In the rows, 128 means zero.
Known rows, with every step that occurs
w > t > c > s > z > e > u > x: [165 120 187 118 104 136 138 134  26  83 134 155 155  55  81 160 163 189
 114  87 145 194 181 146 149 118 122 128 133 109 136 119 125 144 109 134
 148 127 125 137  97 142 146]
e > w > z: [118 113 143 110 103  88 112 154  63 177 101 143 132  66 113 129 150 175
 110 141  89 149 169 114 121 129 153  97 145 140 111  92 141 124 118 108
  93 153 115  96 111 154 180]
e > u > x > z > c > w > t > s: [169 153 183 107  83 103 131 134  69 129 116 119 146  55  90 146 215 189
  96 130 113 156 174 128 146 124 102 110 140 105 159 124 119 145  99 122
 167 157 102 142 101 127 162]
e > s > x > w: [ 71 114 113 113 166  70 108 133  76 132 105 139 104 102 115 140 169 152
 121 149 107 150 172 122 150 135 112  84 156 125 146  88 146 129 101 120
  72 115 126 130 121 168 191]
s > z > x > c: [156 104 143 106 188  85 109 151  38 148 121  85 140 103 104 145 183 168
 150 133 163 158 181 162 140 120 175  83 132 126 114 132 128 125 115  99
  96 142 115 106 103 138 164]
x > e > u > s > z > c > w > t: [148 170 224  69  53 106 127 138  82 119  84 128 108  60 105 118 190 184
 130 156 110 199 169 128 149 160 116 127 156 116 137  93 156 135 106  97
 149 144 153 151 124 150 155]
x > e > w > t > c: [ 91 141 174 120 105 103 127 182  77 163 103 130 168  65  95 105 155 215
 113 167  77 172 182 133 115 130 145 141 136 124 142  62 150 115  93 109
 128 164 131  90 106 167 173]
u > x > c > s > z > e: [188  86 144 101 149 103 111 137  49 118 104  93 117  61 102 182 157 167
 156  99 175 167 166 166 137 124 127 123 128 108 137 145 146 133 111 129
 128 121 138 114 123 161 158]
w > c > s: [171 129 137 116  82  83 126 128  77 124  69 130 112  61  90 165 170 188
 129 154 111 141 146 118 117 153 139 110 150 137 143 143  94  95 109 122
 116 116 101 134 127 149 171]
z > x > e: [ 99 129 163 108 182  75 102 146  77 122  96  74 121 107  99 127 163 183
 162 155 141 148 143 161 141 156 137 117 132 132 135 127 144 155  82 103
  87 152 137 123 140 153 142]
t > z > e: [151 115 132 124 183 114 114 123  52 119  82  99 149  58  96 156 141 189
 119 107 150 143 148 169 139 140 146 115 129 138 133 141 140 136 130 141
 121 161 127 138 121 152 147]
c > s: [141 122 109  95 110  73 134 131  82 125  75 120 129  66  97 167 159 187
 142 150 137 156 129 132 117 157 126 124 154 129 146 150 109 109 100 139
 113 124  91 129 140 149 165]
e > w > c > s > z: [173 111 178 114  70  98 112 165  54 131 100 149 104  51 102 158 139 172
 123 135 117 173 189 116 108 149 146 111 155 144 125 103 126  85 135 108
 115 136 123 116 107 147 191]
x > z > e > t > c > w: [178 100 187 120 136 121 114 158  73 154  97 108 127  47 118 148 174 185
 114 127 130 142 142 132 119  99 136 140 142 102 118 110 160 158 113 146
 131 150 109  94 104 153 178]
w > t > x: [105 159 108 132 111  95 126 158  45 119 109 132 172  74  73 114 163 179
 139 148 100 176 170 147 134 137 142  69 126 130 119 114 102 133  96 136
 144 133 111  96  85 146 140]
u > x > z > e > c > s: [195 109 173 131 132  89 122 129  66 108  98 104  75  86 122 182 185 185
 120 113 144 150 149 141 137 119  89 153 141  90 136 145 117 131  82 136
 135 131 110 118 128 160 177]
t > c > s > x: [126 122 103 120 128  99 130 129  46 147 124 150 116  65  98 158 151 184
 117 143 147 175 169 149 121 132 143 107 133 116 136 120 132 135 113 125
 105  85  78 127 111 152 182]
u > s: [110 157  97 109 106  80 146 137  81 148  99 115 138  67  98 151 189 191
 151 160 123 150 162 120 146 150 121 106 140 148 122 126 131 137  96 124
 108 102 125 146 150 160 150]
u > c > w > t: [148 146 158  63  65 112 146 150  74 142  84 131 171  58  99 115 193 188
 135 169  96 183 174 101 136 136 133  84 153 142 133 146 139 143  97 122
 145 153 136 116 114 168 159]
x > w > s: [108 136 110 108 128  52 124 139  97 124  85  89 122 114 106 141 171 186
 131 156  75 122 154 112 164 152 113  84 152 154 117 128 121 102 108 106
 101 139 126 117 142 162 170]
z > c > w > t > s > x > e: [121 163 160  99  99  89  96 135  81 151 104  97 101  55 100 115 163 176
 127 174 120 174 161 162 142 148 115 106 128 115 156  96 168 145  97  97
 142 126 132 136 114 160 161]
s > t > c > w: [141 111 125 119  82 128 148 164  66 176  95 135 161  51  93 136 192 188
 136 160 124 175 159 134 125 133 146 112 161 128 123 126 164 137 120 129
 141 118  96 138 106 124 169]
e > s > z: [110 128 149 139 137  91 139 178  38 132 125 132 137  73  95 159 158 163
 128 140 132 169 168 142 146 111 148  81 156 141 111 110 127 115 129 122
  97 141 123 151 104 134 167]
u > w: [108 110 127 116 105 110 138 143  90 171 113 115 143  59 113 144 160 159
 137 152 131 157 179 122 110 136 122 116 154 147 110 150 140 141  95  99
  97 128 139  95 140 141 145]
e > u > t > x > z > c > s: [177 143 161 121 135  97 116 141  53 101  64 115  95  72 120 169 194 172
 109 125 134 150 160 138 105 173 110 126 147  86 166 147 106 140  93 138
 133 135  78 121 116 124 146]
c > w > z > e > s: [157 124 171 129 132  87 127 125  78 130  75 127  96  45  90 150 177 164
 106 126 109 151 119 135 159 109 120  83 155 129 149 134 125 149 118 125
 114 137 119 152 122 126 174]
c > w > t > z > x > e > u > s: [127 176 211  69 113 108 117 117  78 107  81 145 134  54 106 104 199 218
 124 138 107 182 152 137 165 177  87 119 130 140 150 111 122 144  93 106
 121 138 128 161 154 128 166]
e > t > x > c > s > z: [164 107 137 108 114 103  93 170  28 146 102 122 142  48 125 150 155 168
 150 135 140 166 162 155 109 131 149 102 122 109 107 104 110  99 113 139
 121 108  86  90  94 142 178]
c > s > x: [124 123  98  94 128  81 117 126  52 134 111 137 106  72 104 160 146 168
 140 144 153 173 153 137 126 147 127 102 140 113 135 127 130 129 105 130
  99  95 101 124 120 165 173]
x > e > u > s: [ 85 151 156 109 107  92 123 136  88 129  82 115 129  80 123 127 187 196
 151 150 108 154 135 129 151 176 100 134 144 118 144 103 145 137  81 117
 102 112 133 156 155 155 127]
t > x > e > u: [ 75 131 168 147 136 116  94 151  62 109  89 111 147  92 119 113 158 173
 148 131 106 164 127 159 128 175 122 112 134  89 146 111 137 145  81 125
 118 140 104 125 108 132 110]
x > z: [117  98 126 125 175  72 124 171  72 149  99  94 129 113 119 157 169 181
 135 135 131 134 155 139 138 121 142 109 144 116 104 121 153 133 113 128
  87 157 123 100 122 167 165]
t > c > s > x > e: [ 95 117 135 119 142  95 105 144  69 147 101 121 101  75 117 140 137 190
 138 157 137 171 148 170 126 148 124 130 120 109 141 100 165 138  96 109
  92  96 108 122 135 167 173]
s > z > c > w > t > x: [159 159 171 113  78 115 119 153  42 116 113 133 130  58  74 127 167 160
 132 143 119 205 192 152 127 139 149  66 136 124 119 121 125 150 119 113
 169 147 109 112  74 129 158]
e > s > x > z > c: [124 142 163 127 190  72 128 145  39 147 113 107  80 107 114 168 201 152
 105 153 151 140 181 146 132 113 148 103 144  78 145 101 140 151 114 110
  95 136 112 142  99 156 184]
u > t > c > s > z > e > w: [177 112 169 124 120 118 116 177  54 128  96 123 115  22 104 158 128 181
 112 108 136 180 191 132 106 142 120 140 152 136 154 110 159 125 113 133
 135 148 135  98 107 151 165]
x > c > w > s > z: [165 129 153  99  99  85 121 166  62 153 113  94 123  77 110 145 171 184
 141 141 113 166 163 131 153 124 138  66 146 132  95 143 137 104 133  92
 128 138 118 108 117 131 179]
s > x: [ 92 125  97 112 147  92 113 140  39 151 133 127 129  88 105 139 148 161
 140 143 145 166 170 139 134 131 148  83 137 114 112 114 153 144 110 120
  95 110 119 115 103 170 153]
s > t > c > w > z: [151 100 126 125  75 122 139 154  57 191  94 153 140  53 101 132 186 186
 113 150 104 166 158 141 146 115 159  84 147 150  93 117 163 140 140 112
 116 108  92 136 109 119 184]
x > e > u > z: [125 110 182 122 136 119 117 179  59 156 103 104 140  81 114 125 175 176
 127 139 114 166 149 132 136 151 123 114 140 121 133 134 151 114  93 122
  97 152 141 148 130 151 121]
z > c > w: [166 144 166  87  93 100 129 117  87 146  82  99 111  65  93 160 189 168
 134 157 138 159 150 122 102 151 149 116 164 111 149 160 144 155 103 115
 145 159 100 137 123 137 162]
z > x: [133 137 134 108 173  78 126 130  53 116 117  98 139 100  80 141 179 176
 143 141 155 150 160 141 135 138 155  90 143 143 128 148 109 155  98 120
 100 150 111 129 116 138 147]
x > c > w: [150 108 135  80 114  94 113 137  96 175  78 100 142  66 115 141 191 184
 151 150 122 158 135 124 116 137 140 105 154 100 144 152 145 126  95 119
 129 146 101  98 127 142 173]

Rows
[157 105 127 131 150  90 113 125  64 134  85  98 114  76  97 147 148 162
 122 117 129 141 140 156 159 121 154  92 139 142 113 131 150 149 127 124
 106 136 136 124 115 160 140] | w > z > e
[148 138 172 106 106  89 117 130  57 173  91 119 110  71 107 148 179 166
 103 154 108 142 183 121 106 135 174 117 148 122 134 102 138 136 119  96
 114 162 107 121 103 150 175] | e > w > z > c
[ 98 120 178  76 114 102  98 163  67 160  87 125 108  63 145 121 148 176
 150 166 116 177 178 119 102 174 107 138 133 104 171  92 172 139  76 104
  99 128 135 104 132 191 179] | u > c > s > x > e > w
[ 96 131 106 127 120  87 158 180  42 158  86 130 163  68  89 139 208 171
 146 175 120 151 148 131 147 133 132 102 171 123 136 100 126 105 108 143
 111 114 126 169 103 131 160] | e > s > t
[153 108 142 125 158  75 112 149  71  94  96  75  94 105 101 155 136 160
 136 114 122 147 168 149 181 137 124  85 150 157 107 122 158 118 140 111
 112 143 165 122 120 168 149] | x > w > s > z > e
[144 140 147  98  76  89 147 154  80 142  89 159 156  42  83 139 159 213
 103 158  97 178 169 118 103 140 131 143 149 129 161  96 102  96 103 133
 139 140  90 104 110 153 197] | e > w > t > c > s
[ 72 122 116 143 130 109 103 187  55 148  79  97 148  85 108 109 166 171
 183 169 115 162 148 175 137 170 125 106 126 115 123  95 170 137  90 126
 122 109 134 123 109 147 128] | s > t > x > e
[172 131 168 181 126  95  99 145  51  88 111  88  73 109 114 137 157 156
 113 115  98 161 180 156 176 132 112  81 146 136  98 114 122 114 116 107
 146 133 123 118  88 144 155] | t > x > w > s > z > e > c
[165 140 161  57 121  79 121 132  82 143  89 111 150  74  84 111 204 192
 137 155 117 175 159 126 137 127 140  90 147 119 144 133 113 126  91 111
 139 156 122  90 110 145 179] | z > x > c > w > t
[169 152 182  74  70 101 134 144  64 132 100 122 129  63  80 136 174 171
 125 154 129 194 185 129 130 129 155  99 162 131 117 121 142 129 126 108
 154 165 137 125  98 153 169] | s > z > c > w > t
[132 114 152 121 150  96 131 155  59 118 126 134 150 106  82 127 165 185
 104 137 116 176 218 151 161 115 163  88 139 175 107  87 138 126 131 102
 103 147 126 111  99 154 183] | s > z > x > w > t > c
[145 161 141  97  84  74 137 142  85 133  97  99 122  72  90 140 177 196
 137 156  92 150 133 106 145 141 113  75 155 135 117 164 114 124 109 109
 137 140 107 122 133 132 169] | c > w > s
[115 106 130  98 183  65 110 119  92 109  89  99 120 124  99 142 176 166
 141 140 128 136 172 131 145 155 131  97 153 158 137 128 134 144  99 115
  80 152 125 117 135 160 171] | z > x > w
[135 146 141 107 163  74 128 131  51 155 117  99  75 105 120 167 202 163
 126 155 157 143 197 142 141 132 139 111 130 101 124 103 162 162 113 103
  99 108 126 136 120 174 171] | u > s > x > z > c
[141 157 168 132  75  86 108 146  77 110  74 122 103  75 113 119 167 197
 128 166  89 183 136 156 131 157  97 129 135 107 138 107  93  95  70 121
 146 124  98 113 114 147 170] | w > t > x > e > c > s
[167 105 183 172 124 127 104 129  62 139 127 121  86  57 122 140 174 142
  86 112 121 137 193 140 147 127 107 100 138 118 135 114 143 137 123  88
 106 104 147 114  95 131 139] | t > s > x > z > e > u > w > c
[151  97  83  83 108  81 136 160  64 174  53 112 150  70 113 148 204 180
 167 172 139 151 139 142 126 157 135 131 158 105 145 120 132  78 104 139
 123  95 106 128 122 149 172] | x > c > s > t
[157 109 106  84 127  70 122 130  89 153  63 102 134  71 114 165 182 192
 146 153 133 146 129 139 111 150 135 127 145 102 159 147 108  91  94 130
 115 119  83 109 138 153 177] | x > c > s
[126 156  91 127  91  77 138 153  74 142 110 107 182  51  72 128 167 195
 113 160 101 150 158 143 157 127 132  84 139 162 137 112 106 103 109 134
 144 140 111 133 101 148 145] | w > t > s
[155  99 142 132 157 102 117 156  45 110 110  86 121  79  93 161 129 153
 145 106 166 168 163 166 151 127 154 102 148 138 109 128 167 139 134 131
 120 147 155 126 104 164 130] | s > z > e
[156 117 154 137 110 121 153 158  66 151  82 131 136  35  82 143 201 178
 124 149 126 171 141 142 140 119 127 115 168 117 159 121 151 144 117 142
 148 119 108 162 103 115 171] | z > e > s > t > c > w
[ 89  97  80 132 130  99 110 161  69 134  73 122 146 101 107 124 178 153
 161 152 102 151 177 145 144 171 122  86 148 140 126  96 156 125 105 137
 111 109 120 116 105 151 156] | s > t > x > w
[176 145 143  90 130  97 130 101  62 128  63 119 123  51 101 182 172 196
 108 145 153 147 154 156 103 166 148 136 138 126 160 154 100 111 122 128
 127 148  71 160 138 134 183] | t > z > c > s
[148 133 141  62  90  86 125 144  91 162  79 119 161  62  95 115 191 197
 137 161  97 172 149 116 131 124 136  99 155 109 136 125 129 108  95 120
 147 154 123  86 113 156 176] | x > c > w > t
[179 104 170  81 145  95 106 141  65 149 108 100 121  79 105 142 186 170
 149 130 155 178 165 145 129 128 152  84 145 121 126 152 142 142 111 100
 118 147 107 106 113 124 182] | s > z > x > c > w
[146 125 156 110 172 120 102 114  39 158 116 110 126  64 138 129 175 171
 100 113 127 149 176 151 150 136 113  97 121  92 134 130 125 116 118  87
 111 111 125 100 113 130 158] | t > z > e > u > w > s > x > c
[168 107 171 114 141 108 118 176  61 161 105  97 122  45  91 141 157 160
 127 125 125 162 178 115 112 136 125 123 146 127 159 124 155 127 101 134
 128 168 158 112 107 170 149] | u > z > e > w
[132 107 181 142 149 133 137 148  52 144 139 145 130  77 112 121 167 168
  79 116 127 180 205 148 148 101 125 126 139 104 119  89 156 152 117 104
 112 122 147  87  87 153 152] | s > x > z > e > u > w > t > c
[173 136 213 144  96 103  94 149  76 129 121  91  84  67 118 128 171 180
 122 142 130 181 154 162 151 135 108 104 148 141 119 130 144 133  99  91
 140 147 100 147 112 112 174] | t > s > z > x > e > c > w
[129 138 108 105 109  93 138 137  46 137 122 161 130  62  86 140 152 192
 109 153 133 189 178 144 135 124 141 101 131 121 131 102 121 121 113 126
 118  92  96 117 100 163 186] | w > t > c > s > x
[114 136 137 133 199 106 117 127  22 123 116 138 119  53  96 150 152 167
 103 117 149 160 160 163 155 116 129  86 128 112 151 109 131 145 122 134
 103 122 121 158 102 145 172] | t > z > e > s > x
[106 138  75 139 134  89 112 138  44 157 142 114 138  61  97 143 151 168
 123 144 141 155 170 155 148 129 135  71 128 135 130 114 141 136 114 124
 112  99  97 139  97 150 150] | t > s > x
[141 131 206 101 123 118 104 151  72 152 104 112 136  48 110 121 179 198
 132 161 124 155 141 135 111 123 140 134 130 121 124 111 142 166  89 120
 118 145 100 112 120 135 176] | z > x > e > t > c > w
[118 141 130 108 120  92 103 169  56 165  95 123 176  67  99 103 183 182
 138 153  84 167 184 133 107 135 145  92 124  92 153  86 107 106  82 123
 149 149 108  57  79 152 169] | e > w > t > x > c
[113 110  91 147 115 121 155 176  39 177 105 126 182  74  90 139 192 191
 135 164 128 155 175 151 135 128 168 115 152 135 111 105 156 121 122 132
 121 108 102 144  98 136 151] | s > t > c
